Each row comes from the steps of one path. Every step used is in the known rows, and no mark comes twice. Write the path behind each row, first mark first.
Known rows:
debigot/laso/vegubub/lepe:  0.53 -0.75  2.50  3.07 -1.99 -0.18 -0.62  0.26  1.92  1.05 -3.08 -3.91 -0.19  0.79  0.51 -4.06  1.91  0.98  0.84  1.74  0.18 -0.93 -0.59 -0.11 -0.58
laso/vegubub/tesiro/romuv: -2.25 -2.15  2.76  1.65  1.16 -1.21 -1.15  3.98  2.11  1.98 -0.44 -1.23  1.09  0.02 -2.53 -2.71 -0.70  1.85 -0.78  0.91  0.34 -0.26 -0.42 -0.50 -0.69
sabef/tesiro/romuv/lepe/nade/laso:  0.33 -1.79  2.37  0.64  0.17 -3.20  1.73  5.21  1.20 -0.98  1.18 -1.96  0.01 -1.34  1.45 -1.61 -0.50 -1.85 -0.09  1.74 -1.27 -3.74 -1.96  2.91 -3.55
vegubub/lepe/nade: -0.13  1.57  1.96  0.87 -0.68 -0.60 -0.71  0.62 -0.27  1.46 -3.67  0.37 -1.73 -2.97 -1.09 -2.73  1.45 -1.99 -0.14 -0.22  1.80 -1.45 -0.10  1.10 -1.20
romuv/lepe: -0.61  0.90 -0.29  1.50  0.35  0.61  0.72  1.61  1.40  0.04  0.62 -1.96 -0.36 -0.50  0.32 -0.96 -0.77  0.17  1.29  1.01  0.33 -1.61 -0.95  0.38 -0.14
tesiro/vegubub/lepe/nade:  0.25  1.57  2.43  1.11 -0.58 -1.24 -1.58  0.15  0.20  0.20 -4.00  3.22 -0.58 -2.07 -2.29 -2.00  0.01 -1.57  0.18  0.85  4.30 -1.87 -1.98  0.25 -1.55
gerug/bomik/tesiro/vegubub/laso:  3.51  0.57 -1.22 -3.53 -2.73 -1.99 -2.00 -1.19  0.22 -2.26 -1.03  4.25  0.49 -0.19  1.08 -1.39 -0.69  1.27  0.18  3.96  0.83  2.01  1.42  1.55  1.39
geki/sabef: -0.02  0.42  0.20  1.23  0.52 -0.96  0.23  1.50 -0.15  0.90  1.17  0.54  0.76 -1.24 -1.80  0.58  1.11 -0.56 -1.17 -0.55  0.12  2.29 -0.75  0.73 -0.04
gerug/bomik/tesiro:  3.95 -0.05  0.29 -2.31 -1.93 -1.52 -1.52 -1.18 -0.75 -1.06  0.55 -0.13  0.25  0.40  1.88  0.43  0.00  0.05 -0.81  2.27 -0.39  1.96  2.62  2.04  2.91
vegubub/tesiro/romuv/lepe/nade/laso/debigot: -0.92 -4.11  2.90  2.02  1.74 -1.89  1.78  4.71  2.25 -0.33  0.15 -2.48  0.95 -0.70 -2.05 -3.50 -0.15 -0.73 -0.60  1.97  0.54 -2.18 -2.90  2.48 -5.54
debigot/laso/nade/lepe:  4.09 -3.60 -0.08  0.57 -2.66 -2.07 -0.78 -1.13 -0.16 -0.02  0.66 -3.12  1.65  2.90  1.39  0.02  1.13 -1.93  0.41 -1.68  1.78  0.65 -1.45  2.50 -2.09
gerug/bomik/tesiro/vegubub/lepe/nade/laso/debigot:  5.69 -1.12  2.30 -0.38 -1.86 -2.31 -0.55 -1.48 -0.70 -2.66 -1.71  2.08  1.54  0.29  0.68 -2.45  0.98 -1.17 -1.09  5.93  2.96  0.49 -1.40  3.23 -2.24
puzuzik/laso/vegubub:  1.00  1.36 -3.03  0.24 -0.67 -0.10 -1.29  2.07 -0.20 -0.45  0.60  0.04  1.58  2.48  2.18 -2.65  2.11  2.49  1.03  2.24 -1.32  0.46 -0.65 -0.31 -1.09
geki/sabef/tesiro/romuv/lepe/nade/laso/vegubub:  0.34 -0.55  1.64  3.73  1.23 -3.41  1.45  7.52  1.34  0.77  3.75 -2.11  2.20 -1.19  0.59 -2.45  0.94 -0.75 -1.57  3.38 -1.02 -0.64 -3.02  3.14 -3.40
nade/laso:  1.03 -1.19  0.26  0.57  0.31  0.23  1.99 -0.64 -0.56 -1.86  1.42 -0.89 -0.06  0.36  0.97  0.54  0.72 -0.42 -0.09  1.22 -1.47 -0.95 -1.27  1.28 -1.90
puzuzik/dabif:  0.79 -0.61 -1.59 -2.00 -1.64 -0.11 -0.97 -0.39  0.08 -1.29 -0.77  0.50  0.27  0.10  0.43 -1.25  1.26 -0.04 -0.36  1.60 -0.10 -0.41 -0.05  0.37  1.64
geki/sabef/tesiro/romuv/lepe: -1.08 -0.89  2.34  1.65  0.38 -3.34  0.71  6.91  2.31  1.43  1.40 -1.63  1.08 -2.08 -1.25 -0.81 -0.79 -0.42 -0.32  0.58 -0.60 -0.21 -1.80  1.17 -0.82
geki/sabef/tesiro:  0.33  0.57  1.53  0.01 -0.03 -2.20 -0.36  3.42  0.47  0.96  1.24  0.62  1.80 -0.47 -0.99  0.06  1.05 -0.55 -1.16 -0.75 -1.11  2.22 -0.41  0.55  0.13
sabef/tesiro/vegubub:  0.72  0.16  1.71 -0.82 -0.44 -1.98 -1.41  1.54  1.11 -1.17 -0.11  3.13  2.25  1.67 -0.31  0.14 -1.68  0.33  0.45  0.79  1.27 -0.50 -1.45 -1.02 -0.20
tesiro/romuv/lepe: -1.38 -1.38  0.87  1.63  0.35 -1.26  1.03  3.45  1.88  0.40  0.04 -2.32 -0.69 -1.62 -0.29 -0.95 -1.79  0.22  0.86  1.25  0.42 -2.43 -1.31  0.56 -0.89
gerug/bomik/tesiro/romuv/lepe:  2.58 -1.52  0.99 -0.81 -1.44 -2.74 -0.45  2.13  0.98 -0.70  0.68 -2.35 -0.56 -1.28  1.50 -0.54 -1.87  0.20  0.07  3.52  0.04 -0.48  1.25  2.64  2.06
bomik/tesiro/romuv/lepe/nade/laso/vegubub:  2.00 -2.37  1.24  2.28  1.30 -2.69  1.34  3.34  1.40 -1.15  2.03 -2.31  1.30 -0.85  2.71 -3.31  0.56 -0.37 -0.11  5.04 -0.79 -2.69 -0.35  2.83 -1.98
puzuzik/laso/nade:  2.32  0.69 -3.08 -1.98 -0.18 -2.36 -1.04  1.31 -0.99 -1.09 -0.50  1.14  1.22  0.30  1.05 -2.55  2.82  0.14  0.69  0.04  0.38  0.95 -1.00  1.56 -2.34
geki/sabef/tesiro/vegubub/lepe:  0.18  1.59  4.00  1.45 -0.71 -2.44 -1.11  3.20  1.51  0.89 -2.26  2.68  1.47 -1.65 -3.06 -1.55  0.38 -0.69 -0.04  0.63  2.27  0.48 -2.63 -0.40 -0.48
bomik/tesiro/romuv/lepe/nade:  0.97 -2.04  1.97 -0.09  0.42 -3.74 -0.08  3.06  1.57 -0.25 -0.81 -0.62 -0.09 -2.59  0.75 -2.30 -0.57 -1.76  0.34  1.73  0.52 -2.47  1.06  1.98 -0.21
tesiro/romuv/lepe/nade: -1.02 -0.88  0.85  1.37  0.46 -2.20  0.27  3.86  1.00  0.68 -0.38 -1.03 -0.96 -2.43 -0.38 -1.50 -1.14 -1.37 -0.07  0.72  1.40 -2.61 -1.01  1.77 -1.81
romuv/lepe/nade: -0.20  1.45 -0.28  1.18  0.27 -0.41 -0.10  2.00  0.67  0.33  0.14 -0.74 -0.57 -1.40  0.18 -1.50 -0.26 -1.31  0.50  0.49  1.24 -1.70 -0.62  1.64 -1.01
gerug/bomik:  1.87  0.97 -0.88 -0.98 -1.91  0.04 -1.19 -0.55 -1.33 -0.25  1.04 -0.59 -0.57  0.51  0.67  1.16 -0.63  0.29 -1.13  1.24  0.55  1.92  0.51  1.80  1.35

Write each row's path:
 5.16  0.30  2.89 -0.65 -2.32 -2.56 -1.17 -1.60 -1.02 -2.70 -1.86  2.27 -0.36 -1.43  0.65 -1.19  0.69 -2.01 -0.62  4.28  2.49 -0.94 -0.54  3.60 -0.48 -> gerug/bomik/tesiro/vegubub/lepe/nade/laso
 3.08  0.05 -1.64 -1.97 -1.98 -2.68 -1.50  1.63  0.51 -0.03  0.46  3.69  3.00  1.57  0.75 -2.13 -0.49 -0.55  0.97  0.62  2.41  0.94 -2.50  1.18 -3.07 -> sabef/tesiro/vegubub/laso/nade/lepe
 2.19 -2.47  0.38 -0.28 -0.89 -2.80 -0.44 -0.84  0.55 -0.74 -1.09 -1.87  1.07  0.66  0.27 -1.93  1.72 -0.95 -0.14 -0.83  1.19  0.75 -0.51  1.93 -1.45 -> debigot/laso/nade
 4.15 -0.41 -3.57 -1.21 -2.17 -1.76 -1.34  0.95 -1.74 -0.43  1.10 -0.15  1.86  2.38  2.03 -0.78  2.21 -0.85  1.28 -0.94  0.96  0.74 -1.99  2.11 -2.82 -> puzuzik/laso/nade/lepe
 1.33 -0.51  0.13  0.30  0.24 -0.80  1.17 -0.14 -1.43 -1.50  1.03  0.35 -0.24 -0.54  0.91 -0.03  1.48 -1.94 -0.90  0.66 -0.49 -1.21 -0.93  2.46 -2.83 -> lepe/nade/laso
 3.04 -0.94 -1.41  0.37 -0.74 -0.88 -0.55 -0.32 -1.23  0.98  1.83 -0.86  1.62  1.33  0.77  0.31  0.41 -1.68  0.01 -0.87  2.45  0.94 -1.47  1.90 -1.68 -> laso/nade/lepe
 1.43  0.31 -0.67  2.00  0.84  0.06  0.70  0.58 -0.99 -0.68  2.35 -0.40  1.20  0.84  1.81 -1.49  1.75 -0.36 -1.24  2.83 -0.40 -0.32 -1.17  2.01 -2.66 -> lepe/nade/laso/vegubub
 1.00 -1.72  0.47  1.88 -1.32 -0.43 -0.75  0.00  1.39 -0.11  0.18 -3.05  1.46  2.99  1.51 -1.90  1.17  1.27  0.18  1.38 -0.62  0.42 -0.13  0.17 -0.22 -> debigot/laso/vegubub
 0.95  0.42  2.17  1.42 -0.47 -0.39  1.16  0.06 -0.77 -0.30 -2.23 -0.59 -1.86 -2.75 -0.12 -2.15  2.32 -2.41 -0.29  0.88  0.28 -2.49 -1.37  2.42 -3.11 -> vegubub/lepe/nade/laso
 3.75 -2.06  3.18  0.69 -0.05 -2.24  0.67 -0.99  0.62 -2.54 -2.80  2.62  2.08 -0.22 -0.03 -3.69  1.69 -1.61  0.09  4.66  2.40 -1.33 -1.93  1.42 -3.57 -> bomik/tesiro/vegubub/lepe/nade/laso/debigot
 1.24  0.39  2.62  1.73 -0.30 -1.04  0.47 -0.40 -0.30 -1.60 -2.59  2.38 -0.60 -1.84 -1.26 -1.54  0.77 -2.06  0.13  1.96  2.80 -2.91 -3.14  1.57 -3.39 -> tesiro/vegubub/lepe/nade/laso
 0.04 -1.11  0.18  3.59  1.38 -1.24  1.81  4.02  0.78 -0.26  2.35 -2.65  0.38 -0.75  1.46 -2.64  0.07 -0.24 -0.40  4.02  0.01 -2.87 -2.48  2.65 -3.53 -> tesiro/romuv/lepe/nade/laso/vegubub
-1.43  0.28  1.61  1.51  1.09  0.59 -1.50  2.18  1.62  1.60  0.19 -0.91  1.52  1.14 -1.91 -2.84  0.31  1.87 -0.41  0.58  0.30  0.55 -0.02 -0.62  0.04 -> laso/vegubub/tesiro
 1.22 -3.49  2.19 -1.26  0.08 -3.29  0.05  1.21  1.00 -0.61 -1.02  0.09  0.38 -1.24  0.60 -0.84 -0.33 -0.27 -0.11  1.28 -0.74 -0.69  1.75  0.38  0.79 -> bomik/tesiro/romuv
 4.81 -1.30 -1.83 -2.24 -1.54 -2.88 -1.34 -1.01  0.33 -1.01 -0.15  4.00  2.76  0.61  1.04 -2.44  0.27 -0.68  1.23  1.73  2.77  1.30 -0.69  1.56 -1.70 -> bomik/tesiro/vegubub/laso/nade/lepe
 1.08 -0.30 -0.64  2.30  0.91  0.94  1.44  0.17 -0.14 -0.97  2.84 -1.57  1.30  1.68  1.89 -1.07  1.16  1.22 -0.41  3.42 -1.35 -0.24 -1.47  0.84 -1.84 -> nade/laso/vegubub
-0.02 -0.31  1.85  1.73  1.43 -0.20 -0.33  1.92  0.29  0.05  1.17 -0.59  1.32  0.67 -1.09 -2.77  1.66 -0.20 -1.33  1.22 -0.26 -0.59 -0.94  1.88 -2.67 -> lepe/nade/laso/vegubub/tesiro
-0.56  0.64  1.50  3.28  1.69  0.33  0.23  3.60  1.72  0.06  1.73 -2.60  0.87  0.11 -0.59 -3.81  0.88 -0.03 -0.03  2.23  0.17 -2.22 -1.88  2.35 -2.89 -> romuv/lepe/nade/laso/vegubub/tesiro
 1.46 -1.04  1.68  1.58  0.03 -0.19  1.80  0.13 -0.41 -0.37 -1.99 -0.71  0.07 -0.98 -0.06 -3.55  2.63 -1.63 -0.70  2.64  0.82 -0.97 -2.19  1.97 -4.78 -> vegubub/lepe/nade/laso/debigot
-2.74 -2.10  3.33  1.32  0.88 -1.39  0.02  4.74  3.13  1.23 -1.19 -2.56 -0.69 -1.80 -3.04 -2.30 -1.76  0.46  0.81 -0.30  0.60 -2.56 -1.21  0.43 -0.96 -> vegubub/tesiro/romuv/lepe
-1.13 -1.60  0.59  0.12 -0.15 -2.13 -1.99  5.29  1.52  0.58 -1.17 -0.53  1.34  1.14 -1.26 -3.94  1.15  2.66  0.50  0.93 -1.12 -0.50 -0.85 -0.24 -1.84 -> puzuzik/laso/vegubub/tesiro/romuv
-0.87 -2.74  2.92  1.89  1.58 -1.96  0.07  3.84  0.82  0.42  0.59 -0.92  0.87 -0.50 -1.65 -2.80  0.80 -0.23 -1.74  1.59 -0.06 -1.32 -1.39  1.97 -3.48 -> lepe/nade/laso/vegubub/tesiro/romuv
 1.55  1.01  4.20  1.72 -0.42 -3.15  0.10  3.13  0.21 -0.56 -1.28  2.98  1.27 -2.21 -2.25 -1.47  1.72 -2.63 -0.98  1.27  1.75 -0.78 -3.59  2.12 -3.22 -> geki/sabef/tesiro/vegubub/lepe/nade/laso
 0.34 -1.41  2.54  1.89  0.70 -4.19  1.82  6.76  1.03 -0.06  2.34 -1.37  0.84 -2.57 -0.17 -0.83  0.65 -2.35 -1.21  1.14 -1.18 -1.35 -2.78  3.68 -3.56 -> geki/sabef/tesiro/romuv/lepe/nade/laso
-2.41 -0.60  2.50  2.96  1.59 -1.64 -1.25  5.95  2.74  2.35 -0.24 -2.04  0.65 -1.35 -2.31 -4.28 -0.90  0.42 -0.43  1.41  1.56 -2.04 -0.99  1.06 -1.69 -> laso/vegubub/tesiro/romuv/lepe/nade
-1.79 -2.39  2.68  3.74  1.76 -0.55  1.51  5.06  3.05  0.15  1.59 -4.11  0.69 -0.17 -1.07 -3.24 -0.77  1.63  0.42  3.05 -0.77 -2.91 -2.53  1.20 -2.82 -> nade/laso/vegubub/tesiro/romuv/lepe
 3.29 -0.77  3.74  0.25 -0.42 -2.60  0.03 -1.06  0.22 -2.55 -2.90  2.81  0.16 -1.88 -0.10 -2.28  1.32 -2.35  0.49  2.96  1.91 -2.87 -0.98  1.79 -1.74 -> bomik/tesiro/vegubub/lepe/nade/laso
 2.33 -0.18 -3.34 -1.15 -1.65 -0.68 -0.16  0.14 -0.62  1.28  0.65  0.52  0.60 -0.13  1.12 -2.21  1.22 -0.88  0.56 -0.24  1.07  1.53 -1.05  2.14 -2.97 -> vegubub/laso/nade/lepe
 0.86  0.87 -2.55 -1.60  0.41 -2.04 -0.74 -0.07  0.64 -0.88 -1.40  4.74  1.33 -1.48 -1.09 -3.38  0.17  0.40  0.37  1.57  3.04  1.21 -2.01  0.82 -2.74 -> tesiro/vegubub/laso/nade
-2.74 -1.12  2.45  3.09  1.54 -0.68 -0.49  5.61  3.51  2.02  0.22 -3.23  0.83 -0.55 -2.23 -3.77 -1.45  1.97  0.41  1.85  0.75 -1.85 -1.34 -0.06 -0.91 -> laso/vegubub/tesiro/romuv/lepe
-0.10  2.46  1.15  2.64 -0.02  0.19 -1.23  1.27  0.11  2.25 -2.31 -0.40 -0.29 -1.64 -0.17 -4.37  1.81 -0.41 -0.55  1.98  1.87 -0.76 -0.26  0.58 -1.13 -> laso/vegubub/lepe/nade
